What can hang from each mark:
Q968: Q221 Q491 Q928
Q561: Q491 Q928
Q491: Q47 Q561 Q675 Q968
Q675: Q928
Q772: Q675
Q47: Q491
Q928: Q561 Q675 Q968
Q221: Q675 Q968

Each row was made from one small tree. The marks that hang from a mark follow it in brackets, in the order of their numbers. Every link used is in the known rows. Write each row's tree.
(in the rows, 128 means zero)
Known rows:
Q47(Q491(Q561(Q928) Q675)): [107 157 115  68 118 142 132 104 117 146 151  95 114 126  82  98 127 160
  90 149 115 181 130  93 164 143 144 147  75  88  97 140 144 158 152 123
 139 129 120]
Q561(Q491(Q47 Q675) Q928(Q968)): [ 96 145 120 134 119 106 167  99 112 154 140 115 157 159  90  96 127 106
 113 175 118 174 121  96 101 151 119 130 147 101 102 168 161 120 190 120
 142  98 156]
Q491(Q47 Q675): [116 137 111 129 108 127 164 107 112 168 162 101 124 126 123  81 121 153
 102 131 133 163  90  97 149 132 128 128 108  89 101 182 144 124 168 112
 156 115 160]
Q47(Q491(Q675 Q968(Q221))): [134 189 109  92 127 162 154  53  92 150 136  91 123  92  99  96 117 186
 100 111 137 180 138 115 172 103 123 120  86 109  48 156 157 133 149 147
 183 132 131]
Q221(Q675(Q928(Q561)) Q968(Q491)): [114 176 152  79  62 150 190  97 116 159 133 114 113  86 113 139 101  64
  59 137  90 167 131  93 138 129 152 106 122 116  40 113 133  95 164 148
 121 140 174]
Q928(Q968(Q221 Q491(Q47))): [ 99 107 104  87  75 113 174  69 101 147 140  95 133 133 102  77 127 138
 109 129  71 175 124 104 149 131  90 105 132 107  65 176 151  98 189 156
 162 122 140]
Q47(Q491): [121 154 102 102 121 148 144  97 123 148 149  88 113 123 100  96 132 145
  72 140 100 160 125  78 142 132 128 121  93 120  93 141 136 121 156 136
 160 141 129]
Q221(Q675(Q928) Q968(Q491(Q561))): [107 150 132  36  62 168 198 119 126 145 151  98 116  99  79 136 114  93
  78 124  73 199 138 104 162 124 168 157 118  90  68 120 133 100 174 143
 122 122 150]
Q772(Q675(Q928)): [124 149 128  91 105 147 152 115  98 170 141 126 122 124 113  99 120  94
  69 154  91 190 107 109 136 137 153 125  98 125 102 149 139 148 141 140
 158 120 155]
Q561(Q491(Q47)): [111 128 119 119 112 126 155 131 134 155 147  94 127 143 105  88 118 127
 107 150 105 170 116  85 124 121 119 154 131 101 118 171 142 111 177 140
 145 108 136]
Q491(Q47 Q561 Q968(Q221)): [110 138 100  86  76 124 186  70 106 167 137  74  97 117 116  84 117 171
 104 128 101 193 123 120 187 103 121 170  99  86  97 186 147 126 160 138
 166 120 113]
Q928(Q561): [124 150 132 116  99 112 150  88 117 171 128 109 108 115 142 103 126 113
  54 154  93 139 120  92 124 145 126 121  96 129  85 150 136 118 144 130
 146 137 150]
Q968(Q491): [117 119 138  77  90 127 142 109 120 154 136 103 134 128 102  88 143 132
  92 144  61 156 129  96 140 146 128 125 101 118  84 144 138 109 168 158
 151 105 141]
Q491(Q968): [121 160 126 118 100 134 173  69 116 178 133 105 120 126 120  95 133 134
  82 147  92 164 123 109 138 128 147 143  98 119  86 153 147 108 144 143
 162 107 152]
Q675(Q928(Q968(Q491))): [104 140 116  85  81 151 182  72 103 153 143 118 146 122  78 120 129  77
  76 135  59 182 115 104 117 163 128 118 123 105  63 138 142  88 167 158
 155 112 158]
Q561(Q491 Q928): [116 134 154 106 117 115 127 118 131 155 121 110 147 173  96  96 135 114
  95 179  75 163 145  96 116 151 132 142 117 125 111 139 147 123 171 157
 131 104 140]
Q772(Q675(Q928(Q561))): [131 165 133  99 100 132 152 102  91 177 125 131 104 107 126 105 110  71
  53 172 102 169 114 105 123 139 138 118  95 133  84 157 141 149 121 133
 154 136 155]
Q47(Q491(Q561 Q675 Q968(Q928))): [122 168 113  71 123 183 159  74 110 151 141  90  83  81  68  99 121 157
 109 135 120 187 148 123 141 122 167 154  76  87  78 135 135 133 133 133
 174  95 134]
Q772(Q675): [123 136 133  98 116 124 140 126 110 168 142 120 118 133 125  71 149 119
  81 163  90 159 114 106 139 137 142 126  92 137 100 163 150 145 149 135
 168 110 147]
Q675(Q928): [122 146 122 106  95 156 160  89 113 167 141 108 130 128 109 121 120 107
  64 135  87 178 106  95 133 149 145 130 100 105  95 137 132 117 157 143
 145 131 159]
Q491(Q47 Q968(Q221(Q675))): [115 156 117 113  88 134 207  57  99 159 140  95 118 136 105  72 114 155
  98 115 105 166 141  99 163  92 128 126 116 104  77 172 149 105 190 123
 170 148 143]
Q928(Q675): [108 136 125 121  99 136 140  83 105 151 138  93 113 145 143 105 141 128
  88 155  96 168 107  87 130 151 126 133  75 131 105 155 137 131 153 149
 173 114 147]
Q968(Q221 Q928(Q561 Q675)): [121 133 169 106  97 136 128  51  79 143 109  95  69 117 153 108 119 131
  90 153  89 164 137 111 127 143 114 108  78 151  75 151 125 144 146 153
 189 133 149]
Q928(Q561 Q675 Q968): [100 159 117 136  99 112 167  40  82 159 133 105  98 131 158 120 138  83
  64 178  94 158 110  85  95 170 108 118 101 146  73 162 142 114 144 134
 170 128 155]
Q491(Q561 Q675): [114 140 113  84 111 136 156 108 118 157 157 102 121 113 116  96 144 153
  89 134 107 179 123 115 152 142 151 151  83  88 102 157 147 137 156 121
 160 102 146]
Q561(Q491 Q928(Q675)): [106 143 157 111 109 126 121 103 116 142 113  92 129 178 121 106 136 110
 107 193  86 170 131  86 112 154 121 156 105 135 114 146 137 138 164 166
 153  96 138]
Q928(Q561 Q675 Q968(Q221)): [102 156 125 123  99 108 165  23  70 144 122 100  96 124 167 116 135 113
  74 156  94 169 126  96 122 150  91 102 103 152  58 169 148 123 152 153
 179 146 142]
Q928(Q561(Q491) Q675 Q968): [100 160 120 128 117 114 160  67  94 142 122 104 110 136 142 122 139  78
  80 185 103 164 126  88  80 156 105 140 118 153  78 165 153  98 150 154
 166 105 147]
Q968(Q221(Q675) Q491(Q47 Q561)): [ 99 113 111  38  64 133 182 105 102 125 158  84 111 126  82  64 119 165
 114 114  71 172 150  93 183 102 109 143 122  97  87 172 141 112 202 137
 154 141 117]

Write each row's tree:
[104 143 113 118 100 129 163  35  79 133 136  95 119 150 145 112 148 132
  95 146  84 182 121  97 130 149 104 111  99 144  76 162 149 126 168 159
 192 126 146]	Q928(Q675 Q968(Q221))
[112 166 140  79  93 126 169  78 107 172 125 105 123 134 107  91 139 144
  98 161 110 186 129 121 156 136 156 169  80  86  95 152 154 146 137 130
 148  92 144]	Q491(Q561(Q928) Q675 Q968)
[116 167 126 105 116 121 168  98  86 153 131 137 126 116  97 109 119  37
  67 180 102 185 134 104  86 143 123 126 138 146  75 159 157 117 136 150
 158 109 154]	Q772(Q675(Q928(Q561(Q491) Q968)))
[129 184 120 137 117 112 170  92 105 168 130 104 113 102 115  97 107 119
 104 162 157 167 126 107 116 116 119 151 123 106  77 184 155 106 137 132
 153  91 149]	Q928(Q561(Q491(Q47 Q675 Q968)))
[112 162 116 116 100 117 178  73  82 171 133 140 115 111 121 110 116  42
  48 173  97 180 114 111 105 157 136 101 120 139  70 161 154 125 129 124
 160 133 163]	Q772(Q675(Q928(Q561 Q968)))
[126 177 106 127  96 156 198  72 101 183 148 106 128 100 108 106  95 121
  89 127 138 196  92 112 143 126 152 150 103  75  83 169 137 114 143 120
 154 110 169]	Q491(Q47 Q675(Q928) Q968)
[134 187 136  91 114 121 175  65  95 139 113 109 128 112 115  96 125 131
  92 137 101 157 177 105 136  95 121 137 127 151  57 158 158  99 170 155
 167 133 137]	Q928(Q561(Q491(Q968(Q221(Q675)))))
[120 138 159  97  95 135 155  63 102 142 120 118  97 114 114  91 122 123
  77 123  81 142 172 106 131 131 129  85 103 136  68 136 133 121 181 130
 170 163 156]	Q968(Q221(Q675) Q928(Q561))
[111 144 128 136 100 112 141  99 101 147 135  82  88 135 143 101 113 103
  94 178 125 166 109  80 104 135  95 155 115 129 113 183 133 119 154 146
 157 113 138]	Q928(Q561(Q491(Q47)) Q675)
[111 153 118 127 117 109 163  82 115 153 136 123 127 129 119 113 142  84
  70 170  93 150 140  97  88 154 113 134 140 145  75 157 157  90 162 149
 144 109 149]	Q928(Q561(Q491) Q968)
[120 161 161  99 100 125 135  59  90 143  95  85 123 158 118 107 123 139
 118 173  90 193 151 116 141 126 113 160 100 143  85 153 147 144 154 191
 173  97 124]	Q561(Q491(Q968(Q221)) Q928(Q675))
[137 164 144  98 120 129 138 127  96 162 128 127 116 107 108 106 112  66
  74 181 102 179 129 106 111 130 130 137 115 141  91 157 146 130 130 157
 150 113 147]	Q772(Q675(Q928(Q561(Q491))))
[113 147 182 118  98 141 136 101 124 149 102  91  81 108 142 145 110  83
 101 190 107 171 135 104  89 140 141 138 102 154  78 137 133 129 138 175
 156  83 161]	Q221(Q968(Q928(Q561(Q491) Q675)))
[ 94 109 156  88  73 153 189 117 139 147 142  98 101 113  83  97 112 107
 113 134  83 159 129 100 134 123 157 110 134  97  71 129 126  92 195 136
 138 113 170]	Q221(Q675 Q968(Q491(Q47) Q928))
[112 167 116 125 106 128 172  73 103 154 131 128 134 116  99 130 115  54
  58 158  94 177 128  94  84 161 122 131 140 129  71 147 152  95 159 148
 147 125 159]	Q675(Q928(Q561(Q491) Q968))
[ 92 120 120  90  68 105 163 109 130 171 140  89 104 162 105  81 124 134
  83 169  91 181 114  92 148 147 133 166 100  77 130 169 138 147 168 114
 121 132 126]	Q491(Q47 Q561(Q928))
[116 141 121  38  86 160 159 116 102 146 156 110 127  90  82 112 121 126
  99 124  87 202 122 120 158 145 144 157  90  79  83 144 137 120 152 147
 156  97 156]	Q968(Q491(Q561 Q675(Q928)))
[109 138 126  95  98 153 187  88 109 171 144  97  92  98  90  86 113 145
 123 142 123 191 119 130 138 130 158 165  89  67 100 166 131 124 151 117
 162  84 157]	Q491(Q47 Q561 Q675 Q968(Q928))
[117 152 107 121  99 154 177  99 108 171 161 107 128 114 107 110  97 117
  87 123 134 190  89  97 134 138 141 127 111  76 103 170 129 131 166 110
 149 127 171]	Q491(Q47 Q675(Q928))
[ 99 123 100  91  80 129 186 103  88 160 152 124 131 122  80  86 114  62
  93 162  85 195 101 104 121 144 115 118 138 101  83 173 147 118 162 141
 153 113 153]	Q772(Q675(Q928(Q968(Q491(Q47)))))
[103 134 115  87 110 131 172  84  95 153 149 120 155 112  96  97 148 117
 100 137  90 162 122 104 126 157 126 108 119 106  59 146 160 100 172 142
 163  92 167]	Q928(Q968(Q491(Q675)))
[ 76 113 126 100  75 106 173  82 111 165 130 107 138 163  88  81 127  94
  96 174  66 162 113  90 118 161 107 119 133  98  84 157 141 102 186 134
 129 117 151]	Q561(Q928(Q968(Q491(Q47))))
[ 92 132 139  62  88 115 176  54  96 128 129 121 161 162  80  82 142 118
  93 138  49 165 166  97 146 147 120  95 132 129  64 136 160 101 209 147
 153 142 150]	Q561(Q928(Q968(Q221(Q675) Q491)))
[112 157  98  96  89 131 189  92 109 173 154  85 108 106 109  81 117 154
 106 141 132 187 106 116 159 120 151 176 100  70 101 184 145 127 147 114
 160  92 141]	Q491(Q47 Q561 Q675 Q968)
[122 186  93  71 121 162 169  77 110 156 150  85 102  86  83  98 124 162
  94 136 131 191 129 105 163 117 150 171  80  87  79 153 151 131 130 131
 167 103 120]	Q47(Q491(Q561 Q675 Q968))
[ 94 143 135 101  98 117 187  49  92 141 132 122 147 179 109  93 146 116
  84 141  75 160 161  90 141 143 130  93 131 130  77 138 156 116 208 128
 152 165 152]	Q561(Q928(Q968(Q221(Q675))))
[ 84 142 129 130  95 115 159  50  93 157 125 105 123 181 136 110 145  93
  82 194  80 172 110  89 104 176 129 125 104 127  98 143 144 130 162 135
 151 123 154]	Q561(Q928(Q675 Q968))
[102 104 111  61  69 123 159 122 125 149 153  82 106 121  87  75 121 139
  96 144  71 171 114  97 158 131 121 165 104  83 105 171 135 113 168 142
 141 106 125]	Q968(Q491(Q47 Q561))
[116 173  85  94 117 172 179  38  79 129 153 111 140  99  81 129 115 136
  84 100 129 200 126 101 152 135 120  94 113 106  52 151 152 133 166 137
 183 154 145]	Q47(Q491(Q675(Q928(Q968(Q221)))))
[131 189 101 114 132 161 163  73 102 160 140  98 118  93  97  96 122 157
  95 131 142 172 126 101 152 122 147 136  89  98  63 151 152 118 134 131
 170 109 139]	Q47(Q491(Q675 Q968))
[124 161 123  99  99 120 171  58  69 159 130 133 118 106 125  98 118  74
  59 154  89 186 124 122 130 140 115  96 119 145  57 166 156 142 138 143
 173 147 151]	Q772(Q675(Q928(Q561 Q968(Q221))))
[115 162 112 108  83 124 181  33  84 162 127 117 129 109 123 127 111  88
  57 130  82 182 122 104 130 152 113  97 113 126  56 153 150 121 155 138
 157 162 159]	Q675(Q928(Q561 Q968(Q221)))
[ 90 117  94  70  89 122 190  97 100 149 167 102 125 111  86  83 133 129
 113 138 103 183 109  99 138 143 120 142 122  74  82 184 154 106 172 120
 157  92 143]	Q928(Q968(Q491(Q47 Q561 Q675)))
[111 137 162 122  97 138 129  65  92 153 113 103  70 120 145 113 126 102
  86 173  88 153 123  98  96 164 134 122  75 142  89 140 118 131 140 145
 169 118 159]	Q968(Q928(Q561 Q675))
[111 127 102  53  71 155 174 115  99 150 159  93 118  95  69  98 105 126
 111 126 105 209 100 113 156 136 135 163 103  59  93 171 134 126 158 127
 145 107 151]	Q968(Q491(Q47 Q561 Q675(Q928)))
[101 154  87 139 103 145 207  67  97 169 166 117 140 117 101 113 110  95
  82 134 130 189  89  97 116 153 137 120 130  78  83 171 148 112 167 103
 156 126 175]	Q491(Q47 Q675(Q928(Q968)))
[112 107 172  58  85 146 122  67  87 124 118  86  99 123 111 100 136 146
 131 138  50 177 143 117 139 146 116 118  81 136  76 138 124 129 166 186
 195  98 144]	Q968(Q221 Q491 Q928(Q675))
